Each row was made from one walk, in order. Every step used is in the known rows, and no mark comes twice. Write each row's walk.
(in the rows, 128 means zero)
Known rows
kedi, sefugus, furoba, mubi: [ 51 141 146 120  93 130 146  90 128 130 122 155 162 130 112 114 120 165
 113 163 147 144  95 151  90  77 141 104 113 155  84 135 108  65 128 132
 161 129 136 212 133 155 118 136 105 113 159 109 113 113 149 153 169 104
  90 192 133  55 112  84 138 144 106 126  92 168 138]
sefugus, furoba, kedi, defevo, mubi: [ 71  93 113 157 129  67 125 105  78  81  97 169  84 131 113 131 139 135
 153 142 157 156  84 178 113  96  80 187 185 248 127 126 114 162 166 140
 118 106  78 103 173 129 116 100 125 111 117 134 132 134 158 105 157  77
  93 163  70  98 154 117  74  80 128 139  97 104  57]
mipom, mubi: [162 142 160  76 135 140  86 144  99 123 134 130 101 169 167 122 126 167
 149 117 126 155 108  85  95 135 197 124 166  90 145 119 147 164  93 129
 110 132 158 119 129 132  99 112 115 163 126 137  68 100 151 136 133 154
 153 111 124 134  98 146 148  83 178 157 116 143 140]
defevo, furoba, dase: [148 161 150 169 125  94 114 131 104 131  95  81 127 108 173 161 135 154
  91 121 103 177 118 131 159 124 108 121 131 182 182 183 103 129 114 109
 137 126 118 130 109  94  97 179 105 119 177 118 128 158 127 106 149 149
 143 144 158  85 143 123 143 159 137 187 116 154  98]
defevo, kedi, sefugus, furoba, pilum: [ 75 108 112 158  75  53 141 103 147 154 125 177 148  81 131 138 143  77
 114 141 108 102 107 139 127  62 121 146 126 100 105 136 141  95 161 183
 159 149 172 197 135 177 131 169 137  91 130 122 106 137 134 155 112 207
  79 173 104  58 108 106 143 120  77  82 143  90  65]
mipom, mubi, dase: [156 186 152  68 154 187  85 141 113 132 159  94 144 113 155  90 122 134
 142 128 127 153 108  92 108 155 178 121 139  76 160  88 130 154  95 126
 127 158 167 128 118 116 101 117 145 151  95 114 125 108 123 144 138 128
 157  80 117 205 106 160 151  76 178 144 125 131 173]
kedi, sefugus, furoba, pilum, dase: [ 96 156  92 162 128 101 151 147 181 113 138 133 166 152 114  80 148 108
 107 138 136 121 143 116 117  52  96 114 117 117 100 130 134  99 106 183
 168 130 118 215 111 112 142 125 159  81 139 119 136 121 116 123 143 161
 108 187 131  84  83 113 125 142  79  69 121 154  55]
kedi, defevo: [176 111 119  95 155 112 150 140  77 130 139 126  86 142 130 163 152 165
 137 147 121 134 106 100 150 148  70 124 160 175 125  70 157 114  92 148
 141 131 128 131 136 123  89 134 136 137 113 124  96 132 164 125 136 115
 113 137 157 100 124 154 128 109 153 166  91 116 134]
kedi, defevo, furoba, pilum, dase: [125 135  60 173 162  86 158 174 112  84 111 109 107 136 149 135 187 102
  94 150 120 137 146 112 155  82  49 134 123 145 138 119 111 169  99 152
 150 129  93 145 117 134 134 137 147  75 100 171 125 186 119  71 105 183
 109 132 182 111 107 181  71 152 106 142 123 159  68]
sefugus, furoba, mubi, dase, pilum: [ 77 167 150  91 108 169  89  77 129 114 135 137 166  97  80 119 109 133
 134 133 127 112 154 198 141  85 142 126  85 102  94 136  80 106 113 136
 139  90 146 124 151 112 142 118  92 143 137  96 165 117  94 161 111  77
 118 124 151 161 105 122  92 169 103  89 126 127 208]
defevo, mubi, furoba, kedi: [111 110 123 162 111 119 102 129 128 141  94 140 108 129 121 118 109 130
 121 105 139 160 147 123  91 128 175 154 152 170 141 155 140 162 146  95
 100 110  70  99 150 138 146 103 125 132 134 152 135 141 134  87 152 136
 142 124  60 135 151 110 132  91 143 143 150 116  95]
defevo, kedi, sefugus, furoba, mubi, dase, pilum: [ 47 135 117 120  92 135 133  81 172 159 152 150 182  29  61 138  98  60
 120 140 115  85 110 191 112  77 134 135  79  98  94  94  66 105 137 120
 165 121 189 177 159 171 128 136 127 126  78  88 138 137  94 173 104 103
  91 116 103 115 124 112 121 155 102  83 160  99 212]
mubi, furoba, pilum, dase: [145 144  96 142 128 140 132 170 162 154 143 110 123 172 130  90 158  94
  92 123 136 131 210  76 122  93 128 100  88  77 120 155 138 136  91 138
 127 126  99 141  98 111 178 114 147  83 158 149 159 131  91  98 103 191
 140 123 158 156  99 119 125 149 110  73 145 159  98]
defevo, mubi, furoba, pilum: [114 129 111 135 126 110  99 146 141 149 112 160 110 136 133  99 133 110
 118 107 123 154 167 100 128 107 186 130 118  54 107 180 169 128 178 139
 100 130 114 136  97 155 184 114 105 139 103 118 148 140 140 105 125 182
 115  89  88 148 122 142 134 113  78  86 160 108  80]
mubi, furoba: [165 124 153 118 114 124 121 142 139 172 123 118 120 177 128 146 126 149
 111 131 118 129 153  74 112 160 143 114 115 109 147 132 160 127 115 143
 118 150 122 132 117 119 129 127 114 112 156 127 124 116 113 129 124 145
 128 125 144 112 112 108 156 139 119 145 122 125 152]
mipom, mubi, furoba, pilum, dase, goraf: [171 114 105 115 136 174 123 162 202  94 144 149 120 190 174  86 134  92
 134 117 146  85 152 107  81 127 170  93 120   6 133 145 152 170 107 104
  80 160 127  98  97 151 195  74 127 116 138 183 150 101  88 127  82 156
 148  98 142 167 128 144 104 154 165  79 142 169 108]
dase, pilum: [184 115 163  90 119 130  94 135 132 134 147 132 106 128 103 173 136 154
 166  98  82  99 163 112 155 136 157 112 149 100 109 133 147 120  88 168
 129  87 151 104 166 121 103 138 110 175 113 128  82 121 144 133  94 149
 133 133 153 111  94 157 146 158 109 131 139 100 154]
defevo, mubi, furoba, sefugus: [126 107 133 127 123 112 105 136 137 170 170 150 127 152 138  80 106 111
 130  84 116 153 151 113 119 162 190 117 120 100 122 155 132  96 153  89
 101 138 103 118  76 131 123 124 142 146 139 103 111 129 135 113 129 161
 119 100  55 132 113 125 140 138  63 118 168 123 109]
mipom, furoba: [147 139 142 124 111 136  97 131 132 117 111 101 117 167 151 136 140 198
 166 126 129 148 147  74 152 166 172 162 154 101 152 149 134 140 131 170
 136 128 143 127 127 101  92 143 129 170 148 143  77 104 142 130 126 182
 146 151 172 106  75 115 153 117 152 147 117 143 118]
sefugus, furoba, pilum, dase: [117 159 102 156 114 116  96 129 142  89 139 137 116 165 129 102 152 101
 134 131 137 137 180 124 129  51  99 131 120 118 125 155 112 136  92 177
 140 118 109 148 120  92 148 119 144  84 166 132 168 118 102 122 118 169
 113 174 141 122  81 114  91 136  97  83 117 156  55]
furoba, dase, goraf: [192  94 163 133 114 155 136 116 103 107 125 136 110 114 171 183  98 134
 166 108 104 120 102 149 170 193  91  91 145 145 163 142 155  85 111 105
 119 137 125  85 116  98 116 153 124 153 178 112 132 111 163 156 138  98
 163 152 165 121 173 134 148 146 160 158  99 132 119]
defevo, kedi, sefugus, furoba, pilum, dase, goraf: [105  78  72 187 101  97 168 119 209 105 155 173 135 111 134 166 127  20
 161 131 111  64 107 151 100  97  85 129 127  78 148 109 126 114 133 143
 147 159 141 171 113 149 146 126 177  80 123 152 154 121 113 155  94 183
  92 177 123  69 136 129  92 151 111  97 151 125  60]
defevo, kedi, sefugus, furoba, mubi, dase: [ 51 161 116 132  85 137 149  81 122 165 154 136 177  43 112 127  94  69
 109 158 141 141  89 165  88  98 117 137  94 126 107  93  74 107 145 105
 170 154 183 203 126 148 130 148 138 112 114  97 146 148 115 171 147 113
  94 130  93 139 133  90 141 115 116 128 143 120 174]
pilum, dase, goraf: [206  97 113 137 133 174 133 157 163 107 164 116  91 173 147 172 125 116
 198 103 111 126 141  93 108 199  84 102 146 114 178  86 148 130  42 122
 117 130  95 103 121  88 104 116 160 139 141 153 150 110 148 136 107 133
 150 160 149 128 134 172 110 149 176 184 120 151 132]

Which walk is each row?
[ 74 153 142 113  79 130  91  87  89 113 125 163 117 150 131 139 117 169
 145 147 164 170 130 157  93  88 143 130 124 147  97 150  93  95 112 120
 126 110 128 150 134 132 126 125  75 127 198 118 132 125 138 142 151 110
 108 172 134  91 113  89 105 144 121 135  92 165 142] -> sefugus, furoba, mubi
[ 91  88 100 166 146 126 152  89 128  49 113 146 128  83 116 144 107  94
 169 132 146 117  54 213 149 170  33 160 164 201 150  85 113 153 183 116
 121 136  85  96 149 110 126  80 147 123  93 144 202 118 136 142 149  30
  97 153  69 152 193 148  53  90 144 148 100  73 118] -> sefugus, furoba, kedi, defevo, mubi, dase, goraf
[ 92 110 126 173 126 114 165 140 161 176  94 135 145 115 107 104 100 122
  92 116 130 147 111 110  85 125 169 125 141 183 126 134 142 139 180 105
 122 116  79 168 139 165 137 109 157 121  99 130 115 142 155  90 169 134
 130 139  53 110 149 102 166 100 132 131 139 126 100] -> defevo, mubi, furoba, kedi, sefugus
[131 147 141  84 131 125  95 138 136 133 119 142 130 169 166  67 147 141
  90 126 137 108 155  89 107  85 215 114 115  26 107 177 160 159 153 138
  98 149 153 129 101 181 177 110  94 115 142 146 113 116 103 126 121 184
 135  89 127 158 104 120 140 109 132  58 143 136 105] -> mipom, mubi, furoba, pilum
[179 103 156 137 117 151 159 123 150 134 125 111 127 151 159 166  99 122
 116 125 119  96 117 139 151 198 109  86 109 128 159 164 163  93 142  93
 106 158 126  92  95 110 151 142 104 120 187 113 162  99 118 153 121  88
 155 129 169 129 185  94 147 172 146 126 121 137 141] -> mubi, furoba, dase, goraf
[105 104 128 146  85  68 139 110 150 177 143 151 125 115 125 174 119  93
 134 146 105 118  86 131  96 108 120 159 142 153 147  88 123 113 131 159
 155 155 177 194 138 150  91 144 142 105 129 109 104 120 133 163 134 171
  73 173  96  38 117 104 137 120 109 143 127  98 112] -> defevo, kedi, sefugus, furoba
[162 111 172 121 133 135 140 135 150 155 113 101 133 146  90 139 116 139
 106 105 110  86 173 137 177 127 137 109  97 124 117 176 145 105 134 114
 111 111 148  75 143 113 153 153  92 130 156  95 130 117  92 127  99 105
 152 110 160 128 137  97 174 174  90  71 149 120 149] -> mubi, furoba, dase, pilum
[132 117 157 160 116 110 167 124 113 156 110 131 148  78 127 131 127 145
 124 120 121 142 104 105 117 122 121 109 162 220 128 118 157  93 125 137
 149 115  87 175 166 134  90 169 170 137 136 139  75 151 158 103 169 133
 141 186 129  82 124 115 174 100 156 152 112 133 108] -> furoba, kedi, sefugus
[144 130 127 123 127 129 109 149 143 165 118 116 101 174 117 126 119 125
 124 110 118 167 145  98  92 160 179 140 125  95 151 129 142 154 125 123
  97 129 121 124 102 129 139  98 117 147 111 119 142 125 142 109 137 146
 132  94  67 130 131 142 140 115 108 153 146 105 131] -> defevo, mubi, furoba
[117 118  53 146 173 132 159 185 148 113 137 132 104 174 105  88 163  77
 103 135 154 137 166 111 116  96  98 148 105 108 100 114 122 167 142 117
 125 124  98 121 104 135 188  82 151  88  67 145 164 154 130  74 102 139
 123  80 111 163 127 169  74 125  78  86 151 135  62] -> kedi, defevo, mubi, furoba, pilum, dase
[121 120 109 131 181 117 193 152  97 138 115 115 107 154 114 118 128 132
  80 149 149 164 104 146 149 151  83 135 118 187 122 127 123 135 168  86
 121 131 125  98  87 127 152 110 115  99 103  92 147 127 141 104 149  74
 142  71 107 150 182 126 132 110 112 124 122 119  94] -> kedi, defevo, mubi, furoba, dase
[182 147 155  95 151 162  88 140 142 147 151  93 155  82  85 150 124 119
 151 100  85  98 168 114 172 150 123 108 113  91 133 103 134 115  88 168
 139 108 157 108 155  91 109 137 141 179  86 112 127 127 104 143 110 122
 137 102 143 169  96 171 138 132 124 125 147  85 203] -> mubi, dase, pilum
[176 135 144  78 147 193  94 131 146  97 156 116 141 113 172 134  88 121
 169 108 122 116  81 122 115 198 160 109 141  43 175  78 145 147 104 113
 111 167 160 107 116 121 107 109 143 168  98 146 143  92 123 160 133 109
 163  97 125 206 131 180 121 101 207 166 104 124 198] -> mipom, mubi, dase, goraf
[156 148 167  82 137 141 106 139 145 144 119 116 116 202 164 102 130 157
 116 131 135 131 125  76  74 137 211 123 122  68 146 133 146 159 114 117
  97 154 154 122 114 159 139  94 110 119 130 141 108  95 115 124 126 152
 133  87 118 135 115 116 150 107 166 131 137 142 157] -> mipom, mubi, furoba
[184 126 180 108 143 129 108 125 110 132 133 113 127 114 110 162 137 152
 141 107 100 107 152 144 182 107 125 111 127 149 124 168 132  99  97 133
 135  89 151  76 152  99 105 167 107 166 150  90  96 130 135 130 107 103
 163 121 168 130 133 116 162 162 113 108 135 117 127] -> furoba, dase, pilum
[139 101 104 109 169 111 158 155 123 137 130 128  86 169 108 132 132 132
 117 142 129 143 122 111 116 163 111 139 132 138 128  85 144 150 157 110
 112 135 123 127 104 148 128  84 119 127  67 127 128 129 153 108 133 105
 114  83  86 129 141 155 118 104 101 156 129  95 130] -> kedi, defevo, mubi, furoba
[146  94 136 136 137 103 169 122  53 117 117 129  89 106 125 143 161 163
 136 138 147 132 112 123 149 123  65 138 180 252 114  99 155 133 117 119
 147 107  85 110 175 125 107 159 144 118 137 158  91 155 159 101 132  95
 125 151 150 102 142 125 122  95 177 151  90 125 109] -> furoba, kedi, defevo
[ 89 134 134 113  93 184 103  79 130  84 129 145 163  92 137 141  91 128
 162 138 145 125 107 200 122 151 101 119  96 100 125 114 108  86 126 107
 126 140 134 130 127 119 146 101 103 128 170 116 197 111 119 187 149  56
 112 163 133 159 149 123  85 150 142 136  87 134 200] -> sefugus, furoba, mubi, dase, goraf
[106  99 146 148 108  69 155  96 173 157 135 141 148  88  91 177 112  75
 120 119  89  72 102 191 154  79 125 149 120 160 127 139 100 107 149 138
 159 125 195 137 161 136 109 166 131 113 129  79  99 121 117 163  93 115
 106 145 113  63 147  90 159 166  80  81 163  93 102] -> defevo, kedi, sefugus, furoba, dase, pilum
[123  85 103 117 156  92 167 134 108 140 167 157 120 168 122  75 134 104
 110 107 129 123 114 129 136 169 127 128 126 147 101 115 139 104 167  93
 119 140 105 109  74 148 129 123 149 118  91 104  96 137 145 104 122 109
 100 101  68 127 137 141 123 125  66 122 149 123 111] -> kedi, defevo, mubi, furoba, sefugus
[ 95 188 132 112 113 198  96 107 102 123 129  82 173 102 138  96 111 168
 134 145 157 166 153 109 152 152 158 150 106  75 114 147  82 132 129 119
 145 109 137 123 115  83 125 131 133 176 138 126 133 117 118 143 140 119
 164 118 183 202 110 116 139 121 166 129 119 187 204] -> mipom, furoba, mubi, dase
[159 133 159 145 131  85  94 140 144 115  78  93 125 109 128 184 128 144
 107  98  77 116 145 156 184 109 140 122 118 156 161 196 101 137 116 134
 131  96 138  97 140 120 107 162  91 141 157 110 113 147 113 112 110 135
 138 134 168  98 135 152 133 202  99 146 145 123 129] -> defevo, furoba, dase, pilum
[128 127 152 166  99 128 104 119 110 104  97 106 126 130 165 120 130 197
 156 121 153 148 146  97 150 143 159 179 187 176 139 175 132 153 140 143
 127 107  89 101 161  96 100 149 142 169 174 167  83 122 140 109 137 174
 157 180 153 111 105  88 158 106 182 126 117 169  92] -> mipom, furoba, kedi
[102 162 140  89 122 200  95 104 144 109 127  99 169  88  96 106 118 167
 141 119 129 113 174 140 172 136 186 148  88  47  91 158  75 135 138 144
 146  82 156  95 147 110 128 132 114 206 111 126 116 121 100 142  92 120
 156 108 182 185  97 125 141 168 136  91 151 155 213] -> mipom, furoba, mubi, dase, pilum
[119 100 136 106 159 124 161 127  97 113 109 131 108 169 149  84 149 157
  92 153 171 104  93 117  92 122 148 140 157 192 124 110 144 189 155  90
  99 148 110  89 149 176 139 109 122  94 121 170  94 126 114  89 125  92
 127  98 126 143 146 107 134  79 185 109 113 144 132] -> mipom, mubi, furoba, kedi, defevo
[ 85 166 100 118 151 143 151 120  69 115 107  96 155  70 135 145 134 131
  85 171 135 177  98 143 151 142  70 131 100 154 135  82  77 137 120 102
 154 134 125 161 121 151 124 144 112 110 104 143 141 180 125 114 149  90
 125 106 167 162 136 172  83 147 149 183 101 144 204] -> kedi, defevo, furoba, mubi, dase
[145 151  91 107 182 149 132 149  93 120 153 111 122  90 104 121 137 109
 145 130 124 170 106 114 147 179  71 141 139 140 140  56 125 139 131 132
 146 131 137 132 121  98 106 105 161 149  38 108 145 135 170 126 148  89
 130  67  92 197 144 196 103  66 116 172 117  81 145] -> kedi, defevo, mubi, dase
[135  94 134 145 140 101 190 131  90 137 103 126 106 131 130 124 149 158
  97 148 156 103 123 118 132 142  64 130 146 228 110 113 166 131 153 115
 119 130  81 115 159 149 128 138 133  80 137 165 117 146 117  97 136 110
 122 136 143 110 162  95 141 105 146 117 111 123 128] -> mubi, furoba, kedi, defevo
